Every row comes from one small tree of marks. The marks that hang from a mark follow it in brackets, in the order of their numbers. Every link used is in the known rows. Which tree was each row made from?
Known rows
Z_488(Z_241 Z_553 Z_902): [-1.94  0.42 -0.93  4.14  3.24 -1.75  0.69 -1.24 -5.73  3.62 -4.03 -2.56
  2.55 -4.35 -0.92 -4.26 -5.35 -4.38  0.97  0.50  0.31 -4.37]
Z_111(Z_962(Z_488(Z_241(Z_902)))): [-0.28  0.41  0.49  4.00  3.28 -3.29 -2.34 -3.12 -7.45  3.22 -3.89 -2.54
  2.40 -3.85 -0.21  0.23 -1.06 -2.20  0.17 -1.24  6.24 -5.41]
Z_111(Z_962(Z_488(Z_241 Z_902(Z_336)))): [-4.50  1.48 -3.39  6.40  2.28 -3.66 -0.53 -2.44 -6.70  0.53 -4.53 -3.90
  2.84 -1.14  0.27  0.65 -1.92 -3.11  0.59 -0.47  5.09 -2.43]
Z_962(Z_488(Z_902(Z_336))): [-4.58  1.68 -3.82  5.29  1.29 -1.62 -2.09 -2.03 -5.16 -1.92 -2.02 -1.43
  2.37  1.71 -1.00  0.21 -3.12 -2.49  1.32  0.83  3.76 -2.78]
Z_902(Z_488): [-1.50  2.77 -2.73  2.54  1.24  0.58 -1.35 -2.27 -6.12 -0.90 -2.07  1.23
  1.67 -4.76 -1.51  2.26 -3.53 -3.29  2.97  2.47  2.01 -3.21]
Z_902(Z_241 Z_336 Z_488(Z_962)): [-5.50  3.83 -1.83  3.17  2.41 -0.93  0.71  0.85 -4.87 -1.16 -1.98  0.24
  5.37 -2.82 -3.70  4.62 -6.32 -2.92  0.14  2.26  2.19  0.20]
Z_962(Z_488(Z_553 Z_902)): [ 1.27 -0.03 -1.96  2.74  2.12 -1.32 -0.91 -2.59 -4.37  1.54 -1.77 -0.18
  0.92  0.18 -0.07 -3.12 -4.18 -3.99  2.54  0.25  0.57 -4.64]
Z_902(Z_241 Z_336 Z_488(Z_553)): [-3.67  3.94 -1.98  1.20  2.02 -0.10  3.63  1.06 -6.78 -1.33 -0.83 -0.28
  1.56 -2.34 -2.35  5.07 -7.63 -4.48  1.16 -0.26  1.20 -0.93]
Z_111(Z_962(Z_488(Z_241))): [-1.25 -0.07 -0.93  5.45  0.44 -2.14 -1.49 -3.88 -6.48  1.95 -5.11 -3.49
  1.77 -4.31  0.64  1.57 -0.77 -2.37  1.17 -0.19  5.37 -3.57]
Z_488(Z_241 Z_553 Z_902 Z_962(Z_111)): [-1.22  0.53  0.30  3.37  1.66 -2.67 -1.17 -2.04 -3.78  4.88 -5.30 -3.51
  2.97 -3.04 -1.51 -6.62 -4.68 -3.26  0.78  0.05 -2.23 -3.58]
Z_488(Z_553 Z_902): [-0.31  0.34 -1.92  2.48  2.90 -0.64 -0.18 -1.20 -4.70  2.14 -1.94 -0.13
  2.53 -2.03 -1.78 -3.76 -5.89 -4.63  1.63  1.68 -1.58 -4.88]
Z_241(Z_488): [-0.33  1.70 -1.90  3.75 -0.31 -0.77 -2.42 -1.47 -5.92 -0.08 -2.66  0.55
  2.39 -2.82 -1.17  0.77 -3.05 -2.66  1.30  1.09  1.70 -3.89]
Z_111(Z_962(Z_488)): [ 0.69 -0.10 -2.06  3.69  0.14 -0.93 -2.38 -3.97 -5.51  0.49 -2.93 -1.15
  1.93 -2.12 -0.13  2.10 -1.52 -2.61  1.93  0.96  3.30 -4.06]
Z_241(Z_902): [-1.63  0.97  0.07  2.77  2.99 -0.48 -3.08 -1.43 -6.45  1.45 -1.35  0.25
  3.66 -3.31 -2.96 -0.96 -4.15 -2.15  0.12  1.51  2.66 -5.86]
Z_111(Z_962(Z_488(Z_241 Z_902))): [-1.39  0.26 -2.57  5.39  3.05 -3.25 -2.00 -4.10 -6.08  2.42 -5.01 -3.44
  2.84 -3.18  0.64 -1.16 -0.84 -3.38  1.56  0.37  4.60 -4.01]
Z_902(Z_488(Z_553 Z_962)): [ 1.74  1.63 -0.57  1.33  1.74 -0.34  1.02 -0.08 -3.66  2.09 -2.15  3.11
  2.20 -4.35 -1.86 -1.10 -6.16 -4.24  2.41  1.95 -2.34 -2.69]
Z_241(Z_488(Z_962) Z_902): [ 1.40  1.41  0.77  2.93  2.92 -2.77 -3.41  0.48 -4.70  2.66 -2.16  2.80
  5.01 -2.31 -2.73 -2.48 -3.93 -2.08 -0.55  0.99  1.00 -4.96]
Z_902(Z_336 Z_488): [-4.72  3.91 -3.60  3.40  0.39  0.24  0.21 -0.67 -6.67 -2.70 -1.62  0.72
  1.44 -2.69 -1.84  4.02 -4.58 -3.00  2.08  1.54  2.60 -1.56]
Z_902(Z_241): [-4.30  1.01 -0.79  3.46  1.72  0.28 -1.46 -1.73 -5.77  0.15 -2.33 -2.41
  4.77 -3.90 -3.21  3.07 -5.01 -2.55  0.14  2.28  3.29 -3.09]

Write each row's tree
[-2.56  2.17 -0.48  4.56  1.92 -1.31 -0.74 -1.27 -4.87  2.08 -4.94  0.08
  3.64 -6.94 -1.42 -0.14 -3.50 -2.56  1.60  2.24  2.35 -1.87] => Z_902(Z_488(Z_241 Z_962))
[-2.90  3.35 -0.82  1.49  2.46 -0.92  3.26  2.18 -4.61  0.27 -1.46  0.80
  3.78 -2.41 -3.16  3.16 -8.39 -4.18  0.33  0.79 -0.51 -0.35] => Z_902(Z_241 Z_336 Z_488(Z_553 Z_962))
[-0.43  1.93 -2.23  3.51  2.13 -3.27  0.98  2.20 -3.64  1.48 -2.20  2.02
  3.82  1.06 -1.80 -3.76 -6.79 -4.28 -0.02  0.36 -2.95 -2.30] => Z_241(Z_488(Z_553 Z_902(Z_336) Z_962))
[-1.97  1.46  1.34  3.57  0.44 -2.42 -4.74 -4.67 -7.20  2.01 -3.96 -4.49
  0.19 -1.92 -0.52 -1.21 -0.54 -0.49  0.99 -2.55  5.95 -5.41] => Z_962(Z_111 Z_488(Z_241(Z_902)))
[-1.33  1.36 -2.80  3.35 -0.02 -1.35 -5.18 -5.54 -4.89 -0.21 -2.86 -3.10
  0.86  1.08 -0.52 -2.00 -1.06 -2.08  3.08  0.18  2.34 -4.38] => Z_962(Z_111 Z_488(Z_902))
[-3.59  0.72  0.81  5.04 -1.06 -1.43 -3.31 -3.10 -4.35  3.10 -5.85 -4.19
  3.36 -4.57 -2.03 -2.24 -2.77 -0.85  0.41  1.05  1.17 -2.77] => Z_488(Z_241 Z_962(Z_111))
[-1.31  3.56 -1.51  1.04 -1.04 -0.65  0.74 -0.38 -4.63  0.15 -2.12  0.34
  0.36 -0.90 -2.12  0.35 -6.03 -3.09  2.08 -0.51 -2.68 -1.29] => Z_902(Z_336 Z_488(Z_553 Z_962(Z_111)))
[ 0.36  2.87  0.13 -0.59  1.31 -0.65  0.13 -1.35 -4.38  1.85 -2.36 -0.73
  2.23 -2.97 -2.73  1.06 -6.21 -3.74  1.91  0.10 -1.89 -1.85] => Z_902(Z_241 Z_488(Z_553 Z_962(Z_111)))
[-5.65  4.19 -1.33  4.35 -0.82 -1.75 -0.93 -1.54 -5.69  0.12 -4.99 -2.56
  1.87 -3.52 -1.81  1.25 -3.40 -1.59  1.29 -0.04  1.97 -0.38] => Z_902(Z_336 Z_488(Z_241 Z_962(Z_111)))
[-3.56  1.47 -1.01  2.74  2.66 -1.83 -3.94 -2.71 -3.58  1.97 -3.37 -3.20
  6.33 -1.32 -3.87 -2.00 -4.49 -2.58  0.27  2.26 -0.02 -2.72] => Z_488(Z_902(Z_241) Z_962(Z_111))
[ 2.91  1.57 -1.23  1.50  0.78 -2.97 -2.22 -1.32 -3.49  3.28 -3.21  0.25
  2.39  0.15 -1.35 -5.80 -4.51 -3.89  1.70 -0.42 -4.28 -3.76] => Z_241(Z_488(Z_553 Z_902 Z_962(Z_111)))
[ 3.08 -0.30 -2.69  2.25  2.98 -2.29 -0.34 -3.01 -4.91  2.40 -2.33 -0.42
  1.32 -0.36  0.32 -2.09 -3.44 -5.02  2.33  0.05 -0.06 -4.75] => Z_111(Z_962(Z_488(Z_553 Z_902)))
[ 1.41  0.45 -0.38  1.56 -2.54 -0.21 -2.09 -4.33 -4.94  0.95 -2.31 -2.74
 -1.92  0.36 -0.05 -0.74 -3.00 -2.16  2.87 -1.88  0.29 -4.40] => Z_962(Z_111 Z_488(Z_553))
[ 4.10  1.67  1.78  0.14  0.97 -2.82 -2.56 -0.37 -4.84  4.02 -2.06  1.32
  1.73 -0.44 -2.20 -4.48 -4.83 -2.60  0.26 -1.89 -2.53 -5.36] => Z_241(Z_488(Z_553 Z_962(Z_111)) Z_902)
[-4.72  0.91 -0.72  5.49  2.92 -2.85  2.03  1.41 -4.03  3.29 -4.29 -1.85
  4.53 -2.39 -2.03 -4.49 -6.94 -3.74 -0.76  0.75 -0.82 -2.01] => Z_488(Z_241 Z_553 Z_902(Z_336) Z_962)
[-2.86  2.47 -3.12  5.29  2.05 -3.13 -1.55  1.08 -4.02  0.06 -2.92  1.45
  5.49  0.34 -2.33 -2.08 -4.73 -3.08 -0.16  1.75 -0.03 -1.89] => Z_241(Z_488(Z_902(Z_336) Z_962))
[-0.43  0.44  0.77  3.28 -2.26 -1.40 -1.33 -4.43 -5.96  2.28 -4.55 -5.02
 -1.94 -1.90  0.83 -1.25 -2.38 -1.98  2.20 -2.94  2.41 -3.80] => Z_962(Z_111 Z_488(Z_241 Z_553))
[-2.59  1.11  2.37  3.72  1.62 -2.58 -4.10 -2.25 -5.38  4.26 -4.69 -3.20
  3.94 -4.24 -2.86 -3.64 -2.92 -0.72 -0.69 -0.16  2.05 -4.73] => Z_488(Z_241(Z_902) Z_962(Z_111))
[-2.22  2.64 -0.88  2.19  3.22 -0.45 -0.77 -0.57 -4.35  0.55 -2.51  0.95
  5.42 -4.85 -3.28  2.96 -5.38 -3.23  1.04  3.08  1.64 -1.37] => Z_902(Z_241 Z_488(Z_962))
[-1.51 -0.21  0.13  4.46  3.68 -2.58  0.54 -0.18 -3.52  5.21 -4.66 -1.32
  4.56 -4.31 -1.67 -6.13 -5.86 -4.03  0.13  1.47 -1.30 -3.54] => Z_488(Z_241 Z_553 Z_902 Z_962)
[-6.04  2.99 -3.08  3.59  0.72 -2.01 -2.83 -3.46 -5.86 -2.12 -2.25 -5.21
  2.52  2.83 -1.85  2.36 -3.20 -1.98  0.99 -0.96  4.37 -1.87] => Z_962(Z_111 Z_488(Z_902(Z_241 Z_336)))
[ 0.26  2.08  0.06  0.58  3.29 -0.62  1.77  0.62 -4.00  2.10 -1.82  1.42
  3.78 -4.36 -2.83  1.53 -7.30 -4.50  1.29  1.63 -0.96 -1.74] => Z_902(Z_241 Z_488(Z_553 Z_962))
[ 0.35  2.11 -2.12  3.13  0.72 -2.87 -4.80 -2.43 -3.77  1.68 -3.78 -0.25
  3.91 -0.43 -1.81 -4.10 -2.53 -2.57  1.45  1.18 -1.56 -3.51] => Z_241(Z_488(Z_902 Z_962(Z_111)))
[-3.03  1.05 -2.22  3.80  3.48 -1.59 -2.73 -3.14 -4.98 -0.07 -2.12 -2.49
  4.25 -0.39 -1.54  1.11 -3.21 -3.23  1.21  1.29  4.67 -3.29] => Z_962(Z_488(Z_902(Z_241)))
[ 0.78  2.13  0.85  2.26  2.21 -3.23  0.70  3.28 -5.11  2.34 -1.20  2.77
  3.30  0.13 -2.61 -2.33 -7.05 -3.09 -1.23 -1.26 -1.12 -3.80] => Z_241(Z_488(Z_553 Z_962) Z_902(Z_336))
[ 3.20  1.47  0.69  0.90  2.60 -2.05 -0.63  0.56 -6.70  2.55 -0.95  2.38
  1.38 -1.71 -1.44 -2.11 -5.23 -3.76  0.46 -1.50 -0.10 -6.09] => Z_241(Z_488(Z_553) Z_902)
